(in the rows, 128 means zero)
Known rows, with every step that occurs:
sira -> nomo: [138 107 108 112 103 125 147 163  99 148 113 120  97  98 149 114 163 119
 142 147 124 132 149 195 159 190 139 164 116 115  86]
toti -> fovi -> kaliv -> bofup -> ferot: [149 124 123 142 130 151 164 133  93 155 152 114 119  88 146  86 158 117
 177 155  97 104 106 214 122 141 144 121  61  56 109]
milop -> lekuz: [173 127 106 109  91  93 136 165 100 130 125  98 115 131 150 123 163 128
 129 169 151 133 153 186 142 141 124 144  91  98 109]
sugef -> tana -> turip -> nomo: [162 103 146 123 107 155 123 184 134 137 135 140  91  81 150 116 141 130
 114 160  92 152 112 189 171 150  99 144  88 134 118]
milop -> lekuz -> turip -> nomo: [146 109 142 105  89 129 135 172 103 133 122 120  94 114 172 129 155 141
 104 167 116 151 127 192 153 127 107 157 143 116 107]
tana -> sugef -> turip -> nomo: [170 112 143 119 110 142 109 191 104 142 125 129  96  95 145 131 147 149
 128 151  98 133 115 177 162 151  79 142 128 121 111]
milop -> lekuz -> turip -> tana -> sugef: [189 106 118 147 123 137 114 170 107 145 150 113  98 107 123 106 151 169
 129 158 118 139 111 165 129 115  82 148  98 130 142]
sugef -> turip: [167 122 124 114 110 118 107 169 101 156 145 111 107 105 156 125 142 122
 130 166 131 114 123 182 138 155  92 175  87  94 115]
toti -> fovi -> kaliv -> bofup -> tifeg: [134 136 107 140 151 147 127 151  92 143 131 130  98  96 127  84 138 102
 168 148  88 121 112 212 105 158 137 111   4  78 118]
sira -> nomo -> turip -> tana -> sugef: [172  99 112 140 116 129 121 177 113 138 139 138 104  85 115 113 147 156
 136 151 109 126 106 176 156 150  99 158  95 143 125]
tana -> sugef -> turip: [188 123 125 125 127 130  95 178  93 158 147 105 107  97 131 126 142 149
 139 157 119 112 113 165 137 149  75 156  92 106 124]
benak -> tana -> turip -> nomo -> sira: [134  95 141 102  97 104 123 185 129 128 140 146 100  85 141 150 154 119
 130 163 116 132 114 209 178 124 121 173 116 135 100]
nomo -> kaliv -> bofup: [142 124 110 137 114 105 135 150 119 142 129 116 120 112 137 100 160 122
 171 177 105 115 142 202 104 142 140 132  70  84  99]
ferot -> bofup -> tifeg: [142 116  98 119 150 136 144 167 100 139 116 120  90 102 143 110 147 127
 143 140 101 133 117 212 144 149 152 144  21 102 120]
benak -> tana: [141  91  97 135 122  86 124 154 118 147 136 141 104  89 133 108 161 118
 152 159 134 134 134 181 136 146 130 142  72 111 111]
benak -> tana -> sugef -> turip -> nomo -> sira: [154 102 141 105 105  99 106 189 111 135 143 133 105  90 133 153 154 128
 141 165 114 122 112 193 165 124  97 172 134 136 103]
fovi -> toti: [170 132 113 134 127 110 105 155 111 162 135 150  94 118 176 119 167 139
 142 150 116 123 144 181 175 174 159 130  67  81 116]
toti -> fovi -> kaliv -> bofup: [123 138 103 147 142 134 103 139 102 164 137 120 109  87 153  92 150  98
 183 168  95 118 127 212 105 170 140 106  46  66 106]
sugef -> tana -> turip -> nomo -> kaliv -> bofup: [149 116 134 137 106 136 131 170 138 134 136 129 114  91 133  98 147 123
 150 180  79 128 123 201 116 137 113 131  66 115 109]
lekuz -> turip: [147 109 126 124 125 129 120 145  98 161 146 113  92 108 167 119 149 140
 122 166 127 132 119 185 129 132 119 174 112  89 114]
toti -> fovi -> kaliv: [129 145  89 129 155 117 112 139  99 155 144 128 123  78 146 115 154  94
 171 154 123 122 130 198 114 175 130 111  79  70 113]
toti -> fovi -> kaliv -> nomo -> tana: [148 108  98 138 122  89 115 157 114 135 138 130 129  81 115 117 162 115
 158 151 103 118 116 195 121 157 151 126  91 106  99]
tana -> turip: [160 110 125 121 117 137 121 172 122 146 144 126  99  88 145 124 143 132
 123 154 124 125 116 188 155 148 111 159  66 102 122]
nomo -> tana: [164 101  99 126 116  72 129 156 124 134 138 129 112 104 130 111 152 127
 136 162 124 122 133 191 144 136 147 147  78 112 112]
toti -> fovi: [149 128  80 120 154 116 104 146  87 167 134 123 105  97 158  95 167 113
 164 152 134 136 136 206 146 161 156 131  97  91 112]
benak -> tana -> sugef -> turip: [177 108 120 132 130 113  96 176 101 154 155 119 110  80 116 121 142 142
 144 159 119 112 107 158 128 142  70 153  79 119 130]
zeteg -> kaliv: [130 102  84 138 132  84 124 152 126 141 136 126 125 111 151 119 145 121
 174 157 131 129 152 163 127 147 126 156  82  84 106]

Rows:
[133 106 115  94  93 103 138 165 105 134 128 134 116  88 151 133 146 119
 121 167 128 112 122 199 165 172 136 189 109 115  89]  sira -> nomo -> turip
[165  91 128 131 100 120 120 183 132 132 145 130 109  81 118 125 149 138
 119 150 103 117 103 190 151 138 124 160  73 124 113]  kaliv -> nomo -> tana -> turip
[183  98 116 136 128 103 118 180 116 131 125 133 105  92 109 120 156 165
 143 145  97 131 120 174 158 136 118 117 108 131 117]  turip -> nomo -> tana -> sugef
[168 107 119 138 101 130 114 169 126 153 152 136  96 102 150  98 139 124
 125 165 122 130 115 185 142 141  85 179  72 124 132]  sugef -> turip -> tana
[144 110 128 140 112 115 122 173 123 134 134 132 120  86 117 106 153 133
 164 173  83 116 118 187 106 132  97 126  86 117 110]  benak -> tana -> sugef -> turip -> nomo -> kaliv -> bofup
[178 110 130 132 124 147 111 170 132 150 159 119 100  81 136 106 134 125
 122 169 113 134 109 180 144 146  98 157  43 119 133]  sugef -> tana -> turip
[178 123 116 135 138 119  85 175  95 149 158 113 128  70 106 124 145 134
 152 153  99 101  95 171 115 152  84 139  92 113 123]  toti -> fovi -> kaliv -> nomo -> tana -> sugef -> turip
[147 102 142 115 100 148 131 186 128 133 122 145  89  88 157 129 148 136
 116 147 102 145 118 197 178 151 110 146 105 118 108]  tana -> turip -> nomo
[181 111 121 121 117 114 108 182 101 146 150 112 111  83 112 121 139 143
 132 158 110 104 111 170 139 153  82 165  98 131 121]  sira -> nomo -> tana -> sugef -> turip
[165 103 119 122 113 108 124 173 137 133 154 135 108  80 127 119 138 130
 117 161 116 117 109 192 153 132 121 160  56 118 128]  nomo -> tana -> turip
[187 104 107 158 134 133 112 170 115 151 137 131  96 100 116 101 156 163
 150 145 112 138 119 170 144 139 101 130  83 125 133]  turip -> tana -> sugef
[192 115 121 127 127 105  96 179 105 146 155 111 114  90 116 122 137 148
 134 160 114 105 108 165 133 136  80 157  84 117 130]  nomo -> tana -> sugef -> turip
[149 109 116 131 122 122 112 172 126 134 155 136 121  62 114 120 149 118
 134 151 100 114  95 198 132 148 124 142  68 116 120]  toti -> fovi -> kaliv -> nomo -> tana -> turip
[168  87 107 159 121 116 106 179 124 134 144 139 119  93 110 119 146 163
 155 148 102 124 103 159 138 132  97 154  91 132 122]  zeteg -> kaliv -> nomo -> turip -> tana -> sugef
[182 103 112 146 126 121 110 174 118 141 146 138 106  93 118 116 145 162
 138 155 113 125 104 171 150 133  99 149  82 129 134]  nomo -> turip -> tana -> sugef
[162 125 132 131 126 145 139 184 103 124 124 130 106 103 105 100 139 137
 151 151  75 117 105 193 109 132  97 127  42 112 121]  tana -> sugef -> turip -> nomo -> kaliv -> bofup -> tifeg
[139 107 108 141 108 122 113 162 124 139 148 153 117  80 139 112 150 116
 140 159 109 126  98 201 136 151 123 159  86 122 113]  toti -> fovi -> kaliv -> nomo -> turip -> tana
[140  83 108 147  92 104 119 171 139 130 143 152 117  98 142 115 144 132
 138 161 113 127 108 182 143 137 118 184  85 127 110]  zeteg -> kaliv -> nomo -> turip -> tana
[151 100 125 116  91 105 117 172 105 135 127 129 119 101 144 145 156 138
 128 161 117 111 111 193 154 154 141 174 109 102  84]  kaliv -> nomo -> turip
[156 107 148 102 101 123 116 185 128 133 144 129  99  92 147 144 148 120
 125 170 108 136 113 207 176 129 115 175 111 135 106]  sugef -> tana -> turip -> nomo -> sira
[171 103 119 156 119 130 108 177 117 135 145 137 116  83 106 127 146 156
 146 149  99 119  94 168 131 145  93 138  88 124 122]  fovi -> kaliv -> nomo -> turip -> tana -> sugef
[154 100 111 132  98 107 125 162 134 136 146 153 104  99 150 109 141 130
 120 169 126 129 110 195 156 135 117 178  74 125 124]  nomo -> turip -> tana
[153 121 132 134 110 128 123 175 117 138 127 121 119  98 129 109 151 139
 161 172  82 115 124 193 113 139 100 128  95 108 105]  tana -> sugef -> turip -> nomo -> kaliv -> bofup
[142 117 125 108 105 113 157 178 139 115 129 146 128  91 128 135 159 130
 131 160 113 128 126 195 136 135 106 143 121 116 110]  tana -> turip -> nomo -> kaliv
[182  93 118 153 114 130 107 181 114 139 139 136 107  92 111 119 153 167
 141 148 103 125  99 172 149 138 103 149  96 135 121]  kaliv -> nomo -> turip -> tana -> sugef
[140  95 113 124  87 117 139 167 130 135 139 153 103  89 146 106 143 121
 119 164 122 129 114 201 162 155 119 190  90 139 112]  sira -> nomo -> turip -> tana
[154 102 126 115  96  98 115 174  98 141 126 109 110 118 139 152 176 128
 155 155 124 119 132 205 158 143 153 175 133 107  74]  kaliv -> nomo -> sira
[151  98 120 115 102 119 137 177 134 130 147 135 105  71 123 116 140 123
 114 155 113 118 112 197 161 153 121 172  74 135 116]  sira -> nomo -> tana -> turip
[136 122 116 116 117 102 106 164  93 144 138 115 123  96 134 149 173 105
 172 154 119 114 123 211 137 154 148 154 127  96  80]  toti -> fovi -> kaliv -> nomo -> sira
[175 112 149 133 106 150 177 164 104 136 147 114 127  95 123 102 156 152
 158 157  84 100  99 194 124 114 104 139 100  89 112]  tana -> sugef -> turip -> nomo -> kaliv -> bofup -> ferot
[194 106 127 133 117 116  94 187 101 145 149 108 114  89 109 128 146 153
 137 153 103 105 103 164 132 141  84 157  98 123 118]  kaliv -> nomo -> tana -> sugef -> turip
